Each row was made from one walk, in order. Every step used is in the known rows, and no mark comes twice. Write each row's walk.
Known rows
u, s, r: [ 11  13  -6 -13 -14  14  17 -30  10   2  -4   6  26   2  15  -5  40  10
   0  11 -42 -29 -20  30 -79  39   7  38  -1]
k, q: [-16  33 -24  -4 -14  -8   1 -28  19  18 -10  -2  10 -24  13 -16  29   2
  26 -16 -16   5  -9  -2  -7  25  -4  38  20]
s, r, q, j, l: [-59  10 -20   7   9  15  15 -47  36  -3 -34 -33   4 -32 -12 -29  79  -9
 -11 -13 -54 -14 -33 -32 -49  52  22  27  -8]
f, h, r, q, j: [ -54   37  -17  -19  -11  -18    8 -106   26   20    2  -16   60  -28
   18  -32   63   34  -31  -15  -41  -37  -43  -43  -46   12   12    5
   54]
w, j, l, y: [-45 -13   7  -5  11  12  15  11 -27  24 -61   7 -18   5  36 -22  42  -2
  12  32  -5   0 -13 -16 -75  30 -17  49 -13]
w, j, q, r, s, u: [-79  15 -45  20 -16  24   2 -60  24  -5 -32  21  89   0   0 -18 103  16
  17   7 -29 -28   8  14 -55  -7  -3  66  15]
a, w, j, q, r, s: [-90  37 -21   3  -7   0 -13 -69  -7  -1 -33   4  64  21  33 -59  91  20
  18 -11  -6 -24  42  19 -17  -2  -5  59  -3]
f, h, r, s, u: [ -15   38  -34  -19   -2   -4   20 -101   10   16  -22   21   98  -16
   27   -9   76   61  -48  -21  -51  -60  -30  -14  -72   22   13   33
   46]
u, s, r, h, f: [   9   34  -16  -24  -11   17   11  -65    8    4  -29    2   56  -11
    6  -18   69   47    6   -2  -48  -44  -34   23 -110   40   33   15
   44]
a, w, j, l, y: [-48   9  10  -1  21   6   7 -15 -24  25 -76   3  -5  15  54 -47  53  -4
  -2  10  -6 -20  31 -16 -54  23 -10  52 -26]
f, h, r, q, j, l, y: [-70  33 -12  -4  19   4  16 -93  -2  35 -35 -12  -1 -33  38 -29  99  41
 -41  -5 -40 -38 -70 -82 -78  26  30   7  31]
h, r: [-17   8  11 -19   1 -17   7 -41  17  26   7 -10   5 -31  30 -29   8  19
 -26  -9 -24  -9 -19  24 -49  39   5  36  37]
a, w, j, l: [-55  10   1 -18  23  10  -7  -6 -12  16 -49 -14  24   5  35 -56  43 -23
   4  -9 -20 -14  58   8 -36  19 -20  65 -23]
j, l: [-29   8   2  -7  26  12   7  10 -13  12 -10 -13 -12 -18  22 -24  29  11
  -1  -5 -24   4 -12  -1 -39  42   6  50 -17]
q, r: [-24  -4  27  -2  -4   3   1 -12   9 -10  25   2  17  -5  10 -22  24  24
  -1   2  13 -18 -13  16 -31  25  17  36   3]
y, l: [-12 -13  26 -27   4  -9  47  -7   5 -18 -23   7  16 -15  16 -16   4  10
  21   5 -15 -10 -23  14 -26  49 -17  41  10]
r, q, j, l, y: [-65  31   3  27  11   3  24 -35   3  17 -42 -11 -26 -12  13 -25  74  29
  -6  12 -15  -2 -58 -64 -51  28  16  11   4]
u, s: [ -1  38   8 -10 -12   8  15  -7  -8  12  13  10  22  14  18 -10  24  27
  12  16 -18 -14 -17  26 -65  14  -6  37  14]
k, q, j, l, y: [-69  38  -5  20   4  34  11 -18   2  37 -28  -3 -37 -32  -1 -24  77 -16
   5   0   0  -3 -22 -79 -48  28  19  30   1]
l, j: [-14  13  16  21 -14 -22  19   7  19  21 -32  12  34  11  24   2  -5 -12
  -4  13  -7   4 -19 -13 -39  44  -7  30 -12]
w, j, q, r: [-73 -12 -18   3 -11  17 -15 -26  14   4  -1  -1  35  -7  18 -32  55  -9
  35  14 -11  -3  10  25 -36  -2 -11  61  -2]
f, h, r, q: [ -17   29  -30  -25   -1  -36   10 -104   13   18  -18  -12   45  -23
   52  -25   51   59  -19  -21  -57  -33  -56   -5  -36   23    8   17
   51]
s, u: [  5  10 -19  16  -4   6  19 -23  38   6 -14  16  59 -16   4  -1  30  17
 -13  -1 -31 -22  -4   6 -44  16  -2  42   6]
j, q, r, h: [-38  26 -15   4   1   3 -26 -63  11  -6  -1 -12  42 -12  19 -38  80  48
  30   0 -34 -13 -34   5 -17  10  34  41   1]
a, w, j, q, r, h, f: [-80  33 -26  -4   5  15 -31 -88  12   8 -41 -10  78 -11  26 -71  97  26
  24 -20 -16 -35  41  17 -44  -9  21  41  30]
q, r, h, f: [-27  19  16 -12   1   6  -7 -49  10  -5   0  -3  49 -18  -1 -36  50  59
   3 -11   8 -29 -28  10 -62  28  45  11  49]
f, h, r, s: [-27  37 -12 -42  -4 -22  14 -89 -20  18  -8   6  60  -3  42 -27  50  66
 -32 -16 -28 -39 -41  -5 -54  35   7  24  44]

Which walk is each row?
[-58  11  25  18  15  30  20   0 -11  26 -20   1 -25 -12   5 -25  51   4
 -20  18   8  -7 -28 -62 -67  34  14  24 -17] : q, j, l, y
[-20  -8  37   0  -5 -16  54  10  17  -4 -57  16  30   0  23   7  -5 -24
  16  15 -13  -6 -28 -12 -38  66 -18  36  -4] : y, l, j
[ -49   35  -11   19    0   30   31  -53    6   10  -48   -5  -20   -9
    6  -12  111   17   -8   19  -46  -32  -65  -50 -104   39   31   17
    1] : u, s, r, q, j, l, y
[-59   6 -17 -11 -12   8 -31 -55  10  -4 -24 -10  64   2  17 -45  81  18
  48  17 -31 -14  -6  15 -34  -6   8  54   9] : w, j, q, r, h
[-49   8 -17  17   3  14 -10 -36  15   2  24  -2  13 -22  23 -25  57  22
  15  -3 -12  -4 -16  14 -17  15  18  48 -11] : j, q, r
[-31  34   8 -24  -9 -29  18 -63  -7  18  -8  -4  23  -9  27 -34  31  48
 -25 -14 -18 -11 -33  21 -51  45   4  32  52] : h, r, s
[-26  25  -4  15 -10  11  18 -46  19 -19  -5  26  71   2  -8  -7  72  51
 -18  -6  -5 -42 -19   7 -53  20  24  42  21] : q, r, s, u
[ -8  32  -3 -16  -2 -11   4 -48   5  10 -24  -4  51 -16  10 -34  32  57
   8 -10 -17 -13 -30   8 -55  32  20  10  47] : r, h, f
[ 20   3  -7 -24  -9 -18  -1 -55  23 -10 -43 -14  51  -7  13 -22  47  31
   5   0 -54 -25 -34  11 -42  51  22  26  -5] : s, r, h
[-76  16  11  20  -6  -1  41 -37   5 -17 -50  21  40   2  23  -4  68   6
  30   7 -14 -12 -42 -16 -32  55   8  45   0] : y, l, j, q, r, s
[-64  14  16   0  16  34   7   5   2  16   9 -17   2 -21 -11 -35  40 -15
 -15  -2  -7  -2   0 -35 -46  31   7  37 -14] : q, j, l
[-21  34 -16  -2  -5 -10  23 -76  23  17 -24  11  59 -24  11 -14  55  45
 -40 -18 -41 -35 -23  13 -70  33  12  41  54] : h, r, s, u
[-78  30   9  14  15  -1  18 -68  10  36 -36 -22 -41 -40  20 -35  78  24
 -32  -1 -30 -10 -64 -54 -75  39  28  12  41] : h, r, q, j, l, y
[-45  31  -3  31 -10  -5 -21 -46  21  10 -34  -1  55   2  27 -15  74  13
  26  13 -33  -7 -39 -24 -31  26  35  36 -14] : l, j, q, r, h
[-59  40 -32  63 -13  13  11 -53  37   5 -39  31  80   1  10   9  93  13
  -6  -1 -29 -25 -26 -26 -51  23  24  51  -6] : l, j, q, r, s, u
[-64  -9  17  24   1  11  31 -16  27 -11 -33  14  23 -19  27   0  47 -25
  29  11 -19  -9 -30 -13 -29  51   7  53 -13] : y, l, j, q, r
[-56  13  -6  45  -7   5  -4 -18  29  15 -11   9  27  -6  28  -3  46 -12
   9   6 -12   1 -22 -13 -30  31  18  46 -22] : l, j, q, r
[-34  39 -15   5 -28   9  21 -64  37  -4 -12  -9  40  -4 -14 -14  74   8
   2   8 -49 -30 -37  -8 -73  22  10  14  23] : u, s, r, q, j
[-55   1 -38  -1 -12   1  -4 -24  10  20 -27  -4  38  -4  27 -30  35 -13
  37  13 -34  14  11  23 -29   2 -34  59  -5] : w, j, q
[-79  35 -21 -21  20   9   3 -87  11  25  -9 -31  27 -43  19 -40  88  22
 -34 -24 -54 -34 -42 -59 -58  25  24  22  36] : f, h, r, q, j, l
[-37  12 -16   8 -22 -11  19 -66  53  -8 -26 -20  36 -20 -13 -21  54   2
  -9  -7 -41 -18 -34 -18 -35  39  10  10  10] : s, r, q, j
[-26  27 -11  -9  -3 -42  12 -77  27  16 -17 -23   6 -31  34 -29  30  44
 -10 -18 -46  -5 -49  23 -35  36   7  23  59] : h, r, q
[  2   6 -29   1 -11 -33  21 -64  39 -14 -44 -15  23 -15  20 -14  45  28
   4  -8 -57 -12 -47  18 -29  50   7  23   9] : s, r, q
[-11  11  -8 -37   4 -11   4 -67   2  25   7   0  44 -24  47 -24  28  36
 -32 -12 -33 -36 -26  -3 -53  28   6  28  29] : f, h, r
